What can hang from each mark:
k178: k241
k439: k241
k856: k885
k885: k492 k856
k166: k211
k247: k228 k492
k395: k211 k492 k812 k865
k464: k492
k865: k31 k166
k492: k335 k464 k805
k805: k492
k241: k439
k335: k178
k211: k31 k395 k805
k31: k211

Every row comes from one small tree of marks. The marks that hang from a mark follow it in brackets, in the order of their numbers. Every link used is in the known rows. Which tree was each row made from?
In the rows, 128 means zero.
Known rows:
k856[k885[k492[k335 k464]]]: [124 112 153 135 110 148 102 139 147 160 138 117 134 112 119 104 105 116
  83  82 114 168 108 162 101 130 114  90 148  71 138 110]
k31[k211[k805[k492[k464]]]]: [107 103 132 143 125 116  98 126 147 153 121 127 140  91 135 110 125 137
 128  64 119  99 149 115  90 114 133 169 121 155 162 177]
k211[k31 k395[k492 k812 k865[k166]] k805]: [140 177  70  82  91 120 148 110  89  86  73 135  83 163 113 127 234 207
 157 145 107 102 143 128 139 128 153  78 148 175 118 113]
k885[k492[k464]]: [100 133 144 113 126 160  98 122 168 189 146 125 137  82 120  91  76 104
  82  91  92 184  96 117 103 134 110 127 151 131 146 122]
k492[k335 k464 k805]: [132 123 149 194 133 138 168 143 131 101 147 122 126 122 149 136  95 117
  98 117  87 157 124 117 135 128 109 100 101 123 131 140]
k166[k211[k31 k395[k492 k865] k805]]: [140 149 167 123 123 130 111 115 108  81 123 180 154 142 146  84 138 168
 154 171 127  53 116 100 134 125 160 130 180 137 128 103]
k247[k228 k492[k335 k805]]: [128  96 139 171 133 118 147 169  79  98 108 126 105 120 153 217 119  90
 157 113  97 129 122 152 101 137 146 126 120 163  93 135]
k31[k211[k395[k812 k865]]]: [ 88 161  65 111 170 160 114 108 114 130 177 135 126 127 128 125 143 152
 152 131 131 118 112 105 151 124 134 171  81 116 126 149]
k31[k211[k395[k492[k335[k178] k805] k812]]]: [137  62  47 177 154 165 151 167  92  93 166  56 140 162 158 115 128 139
 127 132 117  90 133 137 216 142 104  95  46  82  75 127]
k247[k228]: [ 99 123 125 108 154 104 133 114 107 143 137 125 124  98 156 183  87  60
 154 125  95 181 121 136  69 128 156 178 123 165 138 160]
k856[k885[k492]]: [126  94 127  84 130 145  80 124 154 193 142 125 140 109 103 107  94  90
 122 104 151 156 122 174  80 114 131 144 174  78 149 101]
k395[k211[k31 k805] k492]: [139 124 142 126 108  93 115 110 135  99  54 155 120 108 145 114 133 119
 173 159 118  73 152 140  87  95 119 160 131 150 142 111]
k31[k211[k395]]: [110 125 104 143 182 129 124 114 108 177 178 121 138 126 133 122  79 107
 137 143 106 136 122 125 115 110 135 193  77 122 151 141]
k464[k492[k335[k178]]]: [126 114 154 134 134  93 125 151 149 167 169  95 116 160 128 161 104 100
  95 113 140 171 103 127 124 160 131 114 109 109  97 116]
k31[k211[k805]]: [117 102 117 146 151 105 111 123 144 160 137 140 122 131 140 152 112 119
 160 114 125  82 142 137  78  70 103 202 106 133 142 139]
k492[k335[k178[k241]] k464 k805]: [127 138 142 202 134 121 142 143 104  98 141  96 130 134 134 169  87 117
  62 137 113 171 138 110 174 155  82  99  77 102 141 151]
k885[k492[k335[k178[k241]] k805] k856]: [175  58 121 165 122 129 119 169 120 138 138  76 138 126 140 184  53 107
  30 124 192 136 138 186 187 143  80  87 130  67 128  94]
k865[k31[k211] k166]: [121 153 106  93 137 105 144 118 150 200 135 121 111 144 101 164 135 106
 156 110 136 169 151 140  73  83  70 174 102 185 173 156]
k464[k492[k335[k178[k241[k439]]] k805]]: [131 140 181 180 155  86 128 154 116 132 112  83 154 160 104 156 130  87
  99 117 150 137 125 102 199 170 103  59  72  99  97 125]
k464[k492]: [111 142 166 102 154 100 118 132 161 192 142 146 123 122 115 128  90 102
 138 116 122 181 112 117  94 137 158 148 142 131 116 129]
k464[k492[k335 k805]]: [148 104 173 173 142 104 154 163 145 127 133 133 128 153 135 144 107 119
 121 117 131 132 122 128 135 133 141  90 120 110  92 113]
k31[k211[k395[k492] k805]]: [123  80  97 139 158 112 113 143 110 137 138 125 143 135 145  96 102 136
 171 113  96  80 135 119 131  90 134 167 113 138 121 115]
k211[k31 k805]: [140 148 132 128 105  88 128  97 124 151  98 153 111 131 139 143 146 104
 148 167 123 101 146 157  53  85 149 155 148 136 142 126]
k856[k885[k492[k805]]]: [145  63 124 122 131 164  88 137 144 150 129 128 156 117 101 103 102 101
 123 110 162 120 140 189 112 101 126 117 174  70 145  92]
k439[k241]: [121 166 119 137 146 105 142 118 142 171 152 143 141 123 147 162  79  99
 134 160 115 190 128 123 106 126 144 175 101 116 133 137]
k395[k865]: [104 154 132 101 151 129 115 123 148 133 174 142 128 117 125 151  87 114
 134 109 133 150 105  90  88 124 130 161 149 157 149 130]
k856[k885[k492[k335 k464 k805]]]: [146  84 150 172 112 165 113 150 139 117 126 123 150 116 121  97 112 125
  82  89 127 137 126 179 136 119 108  61 145  61 136 101]
k492[k335 k464]: [109 153 155 158 133 120 160 130 142 147 157 117 109 116 150 139  86 109
  99 112  78 191 106 104  97 142 120 126 102 133 133 149]
k166[k211]: [115 141 186 120 163 147 132 113 154 177 179 144 131 119 140 133  67 101
 138 161 127 153 106 104  93 144 125 212 140 122 143 157]
k464[k492[k335]]: [124 134 175 136 140  87 144 151 158 169 148 132 112 148 135 149  98 108
 125 113 121 164 107 111 102 141 151 117 124 118  93 122]
k166[k211[k31 k395[k812 k865] k805[k492]]]: [127 163 138  94  92 139 109  82 105 100 120 165 133 133 128  98 228 187
 142 169 179  47 134 118 133 165 212 152 168 110 123 161]

Which tree is each row?
[141 118 162 176 141  90 128 163 121 121 132 113 134 168 118 181 100 118
  88 140 158 147 138 124 176 159 112  89  96  86 104 126]  k464[k492[k335[k178[k241]] k805]]
[126 139 109 104  97 112 126  98 136  93  37 147  98 110 142 111 185 138
 184 170 118  75 153 147 105 108 126 157 115 128 107 129]  k395[k211[k31 k805] k492 k812]
[169  55 126 178 104 168 119 160 136 134 157  66 140  98 145 135  72 114
  12  88 147 162 112 192 181 140  83  58 135  87 129  92]  k885[k492[k335[k178] k464 k805] k856]
[127 147 126 123  64  96 115 101 134  45  68 144  98 124 139 155 239 172
 140 131 189  26 152 129 108 140 157 126 114 129 122 151]  k395[k211[k31 k805[k492[k335]]] k812 k865]
[147  86 152 170 135 110 135 164 141 124 156 100 133 165 125 159 110 111
  93 117 147 139 124 139 156 148 126  86 107 101  95 108]  k464[k492[k335[k178] k805]]
[103 148  96 118 134 185 136 151 148  61 118 137 134  94 135  88 124 163
 141  86  91 145 114  78 176 148 117  75 144 142 105 139]  k395[k492[k464 k805] k812 k865]
[104 137 109 106 123  97  91 127 161 123 135 166 145 131 117 144 158 121
 172  85 177  72 138 116  84  49  93 177 143 164 145 128]  k395[k865[k31[k211[k805]]]]
[148 125 172 125 158 176 146 158 147  80 145 143 135 151 121 142  92 181
 143 113 125 113 121  82 155 149  79 112 170 181 150 131]  k395[k492[k805] k865[k166[k211]]]
[152 119 139 153 132 131 136 127 127  80  67 149 148 102 145 102  91 108
 158 169 120  90 155 144 123 106 109 128 115 141 150 111]  k395[k211[k31] k492[k805]]
[125 220  74  81 115 132 155  80  87 127 119 134  77 153 103 154 212 181
 126 174 116 160 128 139 128 147 153 105 115 155 148 136]  k211[k31 k395[k812 k865[k166]]]
[101 117  60 107 147 144 107 138 117  89 133 135 131 138 135  99 166 183
 182 102 114  59 125  99 162 104 133 143 115 132  94 124]  k31[k211[k395[k492 k812 k865] k805]]
[131 104 125 127 159 192 160 133 112 113 151 126 146 134 142  70 120 148
 163 174 105 122 119 105 195 165 157 144 127  89  86 143]  k166[k211[k395[k492[k805] k812]]]
[ 97 168 140 114 159  98 108 114 113 185 136  73 143 122 102 154 101  50
 116 133 130 179 116  87 143 162 100 151  83 130 150 152]  k335[k178[k241[k439]]]
[164 165 170 164 135 170 169 113  87 107 102 143 138 137 127  80 125 180
 111 181  61 152 139 128 172 154 120  76 129 150 168 139]  k865[k166[k211[k31 k395[k492[k464 k805]]]]]
[123 169  89  54  90 119 175 157 156 106 119 107  89 162 111 154 194 156
 154  82 132 163 120  94 129 142  99  67 143 186  92 130]  k395[k492[k335] k812 k865[k31 k166]]
[ 92 156  57  89 139 131 135  97 122 185 150 126 133 126 113 104 172  99
 167 147 136 153 133 138 129 100 137 185  76 110 113 160]  k865[k31[k211[k395[k812]]]]
[118 131 165  78  98 112  92 107 127 112 161 164 168 132  99  89 188 144
 141 113 203  82 122  89 128 141 196 177 197 150 139 143]  k166[k211[k395[k865[k31]] k805[k492]]]
[133 142  76  99 100 114 143 110  93 125  82 131 108 137 140  86 193 139
 172 176  94 102 141 147 125 116 186 115 137 117  88 119]  k211[k31 k395[k492 k812] k805]
[120 137  75  67  93 122 127 106  97 110 124 107  81 151  84 148 250 211
 132  96 156 115 139 108 137 167 190 128 148 175 130 155]  k211[k395[k812 k865[k166]] k805[k492]]
[123 165  99  55 120 118 139 137 114 124 140 123 128 147  85 115 147 143
 148  97 120 185 117  91 135 129 133 100 162 211 146 107]  k211[k395[k492 k865[k31 k166]]]
[134  96 150 182 116 163 136 155 157 123 139 115 144 110 143 110  92 121
  66  92 102 136 109 129 144 126  95  69 134 105 122 110]  k885[k492[k335 k464 k805]]
[147 189 183 118 131 130 159  91 134 181 124 148  97 152 129 166 124 135
 126 195 117 151 136 140  73 140 104 161 136 155 183 156]  k865[k166[k211[k31]]]
[137 145 130 109 112 141 141  99 105 124  95 152 124 142 150  74 180 159
 174 202 108  83 131 134 142 141 173 148 145  97  90 136]  k166[k211[k31 k395[k492 k812] k805]]
[105 143 128  56  88 134 105 100 132 112 146 155 145 133  94  84 243 162
 159 128 204  84 125  94 145 153 204 176 179 128 107 165]  k166[k211[k395[k812 k865[k31]] k805[k492]]]
[156  82 135 145 122 170 117 143 146 158 125 121 143  67 135 103  59 115
  56  89 132 172 121 180 150 117 106  97 168 108 151 102]  k885[k492[k464 k805] k856]
[142 149 119 134 111  88 132  86  86 145 111 150 119 141 131 119 162 117
 138 187 114 106 142 158  89  95 182 153 135 124 142 114]  k211[k31 k395 k805]
[121 143 142 116 119 106 105  98 139  76 101 155  77 142  96 194 181 182
 144 116 148 104 131 116 100 104  77 176 122 199 177 123]  k395[k211[k805] k865[k166]]
[161  88 136 181 112 145 114 160 119 129 128  82 140 103 139 160  56 124
   5 109 155 169 133 171 202 151  71  64 124  74 141 112]  k885[k492[k335[k178[k241]] k464 k805] k856]
[109 132  95  81 114 155 119 132 160  43  89 155 144 105 109  96 170 132
 184 113 170 107 137 103 169 113  98 126 130 150 105 122]  k395[k211 k492[k805] k812 k865[k31]]
[130 147 142 114 131 115 126 110 140 121  79 143 131 101 145 107  83  97
 157 164 112 119 139 129  90 119 114 154 118 150 152 119]  k395[k211[k31] k492]
[145  69 135 167 124 149 136 161 158 132 150 106 142 131 143 135  90 106
  89 106 134 103 118 140 131 120 104  91 142 103 107  91]  k885[k492[k335 k805]]
[161 121 110 148 140 130 154 132  85 113 109 131 159 125 143  78  96 108
 139 172  96 118 146 142 144 116 171  89 138 128 131 100]  k211[k31 k395[k492[k805]]]
